Each row was made from one small tree. Brackets hold a mark, then the marks that hang from it, in the order of their numbers. Every link used is in the known rows. Write each row's tree.
Known rows
{k677 k478}: [ -6   9   3 -11 -12  12  -5   7   2   8  -6  61 -21 -30   0 -12 -25   4
 -22  18 -20  23  -5 -10  32  17   0 -36  11  13 -15   1  19 -12  -9  -7
 -44  23  21  19  26  15  35   9  32 -28  -7   7  24  -5]
{k29 {k295 k351}}: [  7   5  -6 -13 -33  -2   8   5  13   2   3  41   5  -5  -8 -10 -28   3
  -9  16 -11  10  -5  -2  14 -13 -14   3  14  -1 -13  13  -4 -34 -21  -7
  -7   4  10  31  -2 -16  21   7  11 -11  -1  17  11  -1]
{k677 {k478 {k295 k328 k351 k727}}}: [ -4 -12   6 -11 -36  -4 -18   0 -25   9  14  67 -26 -35 -13   3  -6  24
 -25  62 -15  18  -5 -17  40  47 -23 -29   4  37 -15 -37  42  15 -34   3
 -47  17  28  13  31   6  39   6  24 -29 -18  23  16   2]
{k295 k29 k328 k727}: [ 29  13  28 -19 -22 -21  11   5 -16  31  25  41 -22 -38  -4   3  -1   4
 -43  53  26  -6   0  -8  21  55 -34   7  30  59 -36  -8  31  15 -11   0
 -53  16  34   5  32  -7  28   2  11 -20 -12  46  11  17]
{k48 {k29 {k295 {k328 k351}}} k900}: [ -9   0 -19 -39 -54  15   0   5  -3  -8  -6  26  24  -5   5 -23  -8   4
  12  21  51 -14 -24  26   1  -9 -22 -39  14 -14  -2   4 -19 -40 -18  11
  26  13  12  20   2  11  20  -3  12 -13 -24   6  28  19]
{k328 {k351 {k295 k727}}}: [ 31 -13  15 -15 -48  20   1   1 -20 -11  15  57 -10  -9  -3  -5  -5   4
 -17  58  -2  22   4  -2  15  44 -18   8  16  38 -18 -11  28   4 -18   5
 -24  -2  50   9  23   5  38   3   5  -3 -36  27  17   7]
{k48 {k29 {k295 k351}} k900}: [-12   6 -23 -34 -49  18   2   2   5  -4 -11  18  23  -3   1 -24 -12   2
  10  12  45 -13 -21  27   2 -13 -22 -43  11 -24  -7  -3 -20 -43 -20   4
  30  15   8  23  -3   1  22  -3  13 -10 -12  -8  26  20]
{k677 {k478 {k295 k351 k727}}}: [ -6  -8   8 -14 -29   2 -13   0 -14   9   7  68 -26 -31 -13   0 -10  18
 -26  53 -20  17   1 -15  38  43 -18 -34   2  32 -19 -34  39   7 -31  -1
 -45  18  29  16  29   5  41   6  22 -25 -15  14  17   2]
{k48 {k29 {k295 k328 k727}} k900}: [ -8   8 -15 -42 -52   9   4   6  -3  -2  -4  28  21 -11   0 -21  -2   5
   3  20  62 -15 -13  24   4   0 -33 -47  16  -7  -7  -5  -7 -36 -24   5
  25  19   9  18   1   4  22  -6  10 -11 -15   9  31  22]
{k478 {k295 k29} k677}: [ -6   2  37 -30  -9   4   6 -17  27  21  -6  36 -19 -23 -15  22 -14   7
 -30  43 -35   5   3 -10  10  28   4 -22  26  12 -32 -32  40  -7 -18   5
 -45  -1  32  24  24 -21  25  -3  13 -25 -15   3  -1  12]
{k478 {k295 k29 k727} k677}: [  2   3  45 -32 -16  -4   7 -16  21  20   1  46 -19 -31 -21  27  -4  12
 -39  54 -16   3  16 -15  14  46  -8 -28  26  29 -37 -46  52   4 -28   4
 -45   1  38  21  26 -23  30  -6   9 -20 -18  16   0  15]
{k328 k295 k351}: [ 32 -15   5 -22 -47  25  -3  -4 -23 -25  -8  69  -9 -13  -3 -18  -9   0
  -5  62  -9  34  -9   0  10  37   3  16  22  29 -22  12   5 -10  -6   1
 -15  -7  56   6  29   7  34  10   3  -4 -36  24   8   7]
{k478 k295 k677}: [ -9  -7  28 -29 -24  10   4 -15  21   8  -7  41 -13 -21 -17  20 -12  15
 -21  39 -33  16   9  -4  14  23   1 -34  20  -2 -25 -38  35 -11 -27   5
 -28  -6  26  34  17 -15  18   1  18 -22 -16  -3   3   5]
{k295 k29 k328 k351 k727}: [ 33   0  18  -3 -40 -24  -5   1 -33  27  35  36 -19 -38  -9   7   1  14
 -42  75  27 -10 -10 -18  27  64 -42  21  25  63 -35 -29  26  32 -24   8
 -50   7  40   5  30 -14  31   3  10 -21 -11  47   1  16]
{k48 {k29 k295}}: [ -4   7  -8 -22 -28   6  24   4  18  11  -5  29  14   6   5 -21 -21  -1
  -3  -7  26   7  -7  21   5 -27  -9 -34  14 -26 -19  23 -11 -62 -20 -11
  13  12   9  34   1 -10  20   9  19 -19   0  10  22  -2]
{k29 {k295 k727}}: [ 11  15   9 -29 -25  -7  20   9  18   4   1  55   1 -12  -9  -9 -20   0
 -18  10   6   7  14  -1  13   0 -23 -12  18  12 -18  16  11 -35 -22 -13
 -10  10  10  27   0 -13  24   2   7  -6  -2  29  19   3]
{k295 k328 k351 k727}: [ 29 -14   3  -4 -63 -15  -8   3 -41   8  32  43 -10 -34 -14   5   2  26
 -29  68  29   7  -2 -10  32  56 -50   4  16  43 -24 -37  21  25 -37   6
 -26  -1  31  17  20  -8  22   7  18 -17 -11  39   6   7]
{k727 {k295 k29 k351}}: [ 18   7  10 -19 -21  -4  -7  13  -8  33   8  26 -21 -33   2 -14   1   7
 -19  54  -9  17 -23  -4  19  36  -9 -12   3  26 -37   9  -5   2 -11  -1
 -47  -6  27  19  26 -18  27  21  13 -18   6  16  14   9]
{k29 {k295 {k328 k351} k727}}: [ 20  -1   9 -25 -45 -13   8   8  -6  -6  14  62   5 -14  -7  -5 -13  10
 -14  38  16   8   5 -11  16  12 -28   7  18  27 -11  12  12 -20 -28   5
 -15   2  20  22   7  -7  25   5   5 -11 -19  48  13   0]
{k727 k295}: [ 11   8   6 -31 -23   4   1  18  -2  21   0  34 -18 -31   2 -20  -1   8
 -10  36  -8  30 -11   9  17  24 -10 -35   0  10 -30  18  -6 -14 -10  -7
 -32  -5  15  28  20  -7  17  21  21 -14   4  10  25   2]
{k351 {k328 k295}}: [ 18   1   8 -19 -38  16  16  -1 -23  -2  12  60 -17 -19  -8 -14  -7   7
 -13  51 -18  29  -5   1  22  24 -11  12  15  25 -16   2  28   5 -12  -2
 -17  10  33   7  16   6  21   3  16  -9 -27  20  15   5]
{k351 {k295 k328}}: [ 18   0  -2  -6 -41  17   2   1 -23  10  17  39 -17  -9  -6  -6  -8   4
 -15  51 -19  30 -11   2  22  27 -22   2  17  27 -14  -9  36   7 -17  -6
 -30   8  22  10  14  -1  26  -3  16 -12 -15  16  23  14]
{k351 k295}: [ 15   5   2 -10 -31  25   8   1  -6   9   7  38 -17  -5  -6  -9 -14  -4
 -15  36 -25  30  -2   7  17  20 -15  -6  16  19 -19  -5  34  -3 -12 -14
 -25  11  24  11  13  -2  31  -2  13  -6 -12   4  25  15]
{k48 {k29 k295} k900}: [-16  12 -18 -41 -39  20   9   5  12  -1 -15  19  20  -3   5 -28 -13  -3
  10   3  44 -12 -16  31   0 -18 -18 -50  14 -23  -8   7 -18 -50 -13   0
  28  19   5  24  -3   6  19  -4  13 -11 -11  -8  31  21]
{k478 k295}: [  0  -6  11 -30 -20   7  14  -2   6  18   3  30 -24 -13 -12   0  -8   6
 -13  38 -25   8   2  23  14  21 -16 -18  16  14 -26 -14  25 -14 -15 -10
 -24   7  18  27  22  -5  19   8  16 -11 -13   1  16   9]
{k677 {k478 k295}}: [-13  -3   7 -19 -14   9  -7   1   0  12  -2  61 -27 -26  -7  -4 -18  10
 -19  34 -34  20  -5  -6  32  25  -4 -39   7  18 -16 -14  32  -8 -18  -5
 -46  21  22  18  29  11  36   8  26 -27 -13   5  22  -1]
{k478 {k295 k328 k727}}: [ 10 -11  16 -30 -38  -7   7  -1 -16  17  20  43 -24 -25 -18   7   5  19
 -21  63  -1   5   7  11  21  46 -39 -15  16  39 -25 -30  39   7 -29  -3
 -30   6  23  20  25  -5  21   5  15 -14 -19  25  15  12]

Write each row's tree
[ 30  16  19 -26 -22   8  10  -4 -10   8  -5  61 -23 -28  -9 -12  -5  -8
 -29  55   1  22   1  -5  14  47 -12   4  31  47 -41   5  26  -2  -4 -19
 -30  14  41  -3  29  -9  40   1   2  -7 -15  27  12  21] | {k328 {k295 k29 k727}}
[ -6  -6   7  -7 -22  -3 -18  -2 -15  20  12  57 -29 -32  -8   1 -13  14
 -25  59 -29  13 -17 -17  36  38 -10 -18   8  36 -17 -22  35  11 -21   5
 -59  20  29  11  34   6  40   8  24 -33 -17  18  12   5] | {k677 {k478 {k295 k29 k328 k351}}}
[ -6 -17  20 -18 -38   8  -8 -19   8   5  -1  38 -11 -20 -21  23 -10  23
 -21  54 -32  14   3 -12  18  29  -6 -24  15   1 -25 -53  33  -1 -37  11
 -25 -12  30  34  15 -22  21   2  17 -22 -16  -1  -5   6] | {k478 {k295 k351} k677}
[ 14   6   3 -18 -38 -10   9   6   6   0   9  53   4 -11 -13  -6 -18   7
 -19  25   6   7   8  -7  17   6 -27  -1  13  14 -18   0   9 -23 -30  -6
  -6   4  16  27   0 -19  26   3   7  -7  -2  30  12   3] | {k29 {k295 k351 k727}}
[ -2 -23  16 -15 -50   0 -14 -19  -9   6  10  37 -11 -25 -21  26  -6  30
 -20  68 -25  14  -6 -16  21  35 -13 -16  16   8 -19 -56  35  10 -42  18
 -30 -14  29  31  18 -19  17   3  20 -27 -20  10  -7   6] | {k478 {k295 k328 k351} k677}
[ 24   0  16 -26 -28  -9  -7  16 -20  26  15  37 -21 -36   8 -14   6   9
 -16  66   0  19 -27  -6  17  43  -9  -4   7  38 -29  20  -2   6  -8  11
 -53  -8  31  15  32  -7  25  21  12 -20 -13  36  16   6] | {k727 {k295 k29 {k328 k351}}}
[ 26  16  21 -14 -21  12  13   0  -7  21  15  44 -23 -16  -8  -2  -5  -7
 -33  50  -9  16   5  -6  18  45 -23   1  22  48 -30 -11  49  11 -12 -14
 -42  17  35   0  22 -12  42  -6   4  -7 -14  21  23  25] | {k351 {k295 k29 k727}}
[ 17  -2  -1 -15 -50 -17   2   6  -9   1  19  53   5 -16 -12  -3 -13  15
 -17  40  13   7   0 -12  22  11 -35   7  14  22 -13  -3  10 -13 -35   1
 -12   3  14  24   3 -17  23   4   9 -13  -7  42   9   2] | {k29 {k295 k328 k351 k727}}
[ 15   2   5 -16 -43 -10  13   5  -3  -2  19  58   3 -12 -14  -4 -14  13
 -18  35   2   8   8 -12  21   8 -31   9  10  20 -13  -4  18 -13 -35   0
  -9   6  18  22  -1 -15  25   1   8  -7 -11  37  12   0] | {k29 {k295 {k351 k328} k727}}
[ 39  -1  32 -20 -33 -19   4   5 -25  18  29  50 -17 -35   0   4   1   6
 -39  69  30  -8  -3 -14  19  65 -31  20  30  67 -32  -9  28  19 -12  13
 -52   6  50   2  38  -2  34   6   6 -18 -28  57   6  13] | {k295 k29 {k328 k351} k727}
[ -5 -19  23 -17 -43   6  -4 -19   0   5  10  43 -12 -21 -23  25  -6  28
 -22  64 -37  15   2 -15  21  31  -8 -16  11   6 -18 -56  42  11 -43  19
 -26 -11  34  28  15 -18  19  -2  17 -22 -26   5  -5   4] | {k478 {k295 {k351 k328}} k677}
[-11  12 -12 -45 -43  14   9   5   8  -3 -10  28  20  -9  -1 -23  -7   0
   3  10  57 -15  -6  28   3  -5 -28 -53  14 -12 -11  -1  -9 -44 -20  -2
  29  20   8  20  -1   2  24  -7  10  -8 -13   1  33  22] | {k48 {k29 {k295 k727}} k900}
[ 27  11  27 -10 -33   9  18  -1 -26  18  37  57 -24 -16 -10   0   5   3
 -34  70 -15  17   2 -13  25  51 -30  22  14  61 -19 -19  69  33 -21   1
 -45  20  42 -10  19  -2  40 -12   4  -7 -33  36  21  21] | {k351 {k295 k29 k727} k328}
[-13   4 -21 -32 -54  16   4   2  -2  -5  -3  20  22  -4   0 -24  -8   6
   9  19  42 -13 -22  24   6 -12 -23 -36   8 -17  -2  -6 -13 -35 -23   9
  29  16  10  20  -4   5  21  -5  13 -11 -17  -3  27  19] | {k48 {k29 {k295 {k351 k328}}} k900}
[-11   1 -26 -31 -58  11  -4   3  -7  -3  -3  17  22  -6   2 -22  -9   8
  10  23  50 -14 -26  22   6 -10 -28 -38  12 -16  -3  -6 -18 -35 -24   9
  26  14   8  21  -1   3  20  -4  14 -14 -14   1  24  21] | {k48 {k29 {k295 k328 k351}} k900}
[-14   8 -22 -39 -48  13   4   5   0  -1  -8  20  21  -6   3 -25  -9   2
  10  13  49 -12 -22  27   2 -14 -23 -44  15 -18  -4   4 -17 -43 -16   6
  26  17   4  21  -1   7  18  -3  15 -13 -14   1  30  21] | {k48 {k29 {k295 k328}} k900}
[  4 -15  37 -24 -30  -3  -6 -17   4  12   7  43 -15 -26 -11  25  -6  16
 -27  70 -25   5  -7 -20  13  42   0  -4  25  27 -25 -37  40   8 -25  23
 -51 -10  42  21  29 -15  25   0  11 -28 -33  25  -8  10] | {k478 {k295 k29 {k328 k351}} k677}
[ 26  -8  13 -10 -52  -4   5   3 -31   5  33  50 -11 -29 -16   1   2  23
 -31  62  13   7   9  -8  31  49 -43   6  10  38 -23 -37  31  25 -36   7
 -22   4  38  15  16  -6  25   3  16  -9 -19  31   9   4] | {k295 {k351 k328} k727}
[ 29  10  18 -11 -33   4   5   0 -23  22  25  46 -22 -20  -9   1   0   0
 -33  65  -3  17  -3 -10  21  50 -31   9  22  57 -26 -15  51  22 -17  -5
 -47  16  35  -3  24  -8  38  -7   5 -12 -17  33  19  25] | {k351 {k295 k29 k328 k727}}
[-11   5  14 -18  -4   5  -5   0   5  22  -1  59 -31 -28  -6  -3 -18   4
 -25  38 -34  13  -7 -10  30  29   0 -30  11  29 -21 -10  36  -4 -12  -5
 -58  26  26  13  34   7  41   6  23 -28 -15   9  19   5] | {k677 {k478 {k295 k29}}}
[ 18  10  13 -26 -20 -11  -4  18 -12  35  12  31 -25 -38   6 -15   4   6
 -18  55  -3  19 -25  -2  18  35 -12 -14   8  32 -32  22   0   3  -7   2
 -54  -2  19  18  29 -11  21  19  16 -21   0  28  18   9] | {k727 {k295 k29 k328}}
[  2 -13  33 -29 -43  -5  -1 -15  -3   7   9  52 -14 -33 -23  28   2  27
 -30  66  -8  13  14 -15  21  48 -22 -30  19  23 -24 -54  51  10 -42  12
 -33  -7  31  27  21 -17  21  -4  15 -23 -21  23   1   8] | {k478 {k295 k328 k727} k677}
[ 33 -14  19 -20 -56  -9   1   7 -33  -3  26  58  -9 -31  -4   0   3  18
 -25  63  32   8   5  -5  23  56 -38   3  20  48 -22 -17  22  12 -24  12
 -29  -3  41  15  28   6  23   8  14 -13 -29  48  12   2] | {k295 {k328 k351} k727}
[ 36  -4  16 -20 -31  19  -1  -5 -17 -10  -7  63 -14 -16   0 -15 -10  -9
 -15  66 -11  24 -14  -6   6  42   8  27  29  42 -31  18   9  -5   3   1
 -29  -1  61  -1  34   2  41   7  -2  -6 -37  29   4  14] | {k328 {k295 k29} k351}
[ 43  -5  24 -24 -39  11   0  -4 -24 -12  -1  74 -16 -24  -5 -11  -1  -4
 -24  77   6  22  -2 -12  10  61  -6  23  28  59 -35   5  22   5  -6   1
 -30   0  67  -5  37  -2  47   5  -7  -3 -39  42   5  17] | {k328 {k295 k29 k727} k351}
[  4 -23  25 -19 -55  -9 -14 -17 -15   4  17  49 -11 -32 -25  31   3  35
 -30  80  -7  12   8 -22  25  54 -28 -20  15  25 -23 -69  47  20 -51  18
 -31 -13  35  26  19 -23  22  -3  15 -24 -21  23  -6   7] | {k478 {k295 k328 k351 k727} k677}
[ 34   6  11 -13 -35   5   0  -6 -23   5   2  57 -20 -27 -14  -8  -4  -1
 -30  68   2  21  -3 -12  18  53 -17  14  26  49 -41  -9  23   9 -12 -13
 -28   8  47  -1  28 -14  42   1   0  -7 -13  26   6  23] | {k328 {k295 k29 k351 k727}}
[ -4  -6  14 -14 -18   0 -12   1 -12  15   8  65 -29 -31  -3   0 -13  10
 -23  57 -28  14 -15 -16  30  39  -5 -17  10  38 -15 -13  36   6 -17   8
 -61  20  33  10  37  12  41   8  21 -31 -25  22  14   2] | {k677 {k478 {k295 k29 {k328 k351}}}}
[ -1 -14  13 -19 -32   0 -14   2 -21   3  11  74 -25 -34  -8   1  -6  20
 -23  60 -14  19  -2 -15  36  47 -19 -29   5  40 -13 -26  42  10 -28   6
 -48  17  34  12  34  12  40   7  23 -27 -26  28  19  -1] | {k677 {k478 {k295 {k328 k351} k727}}}
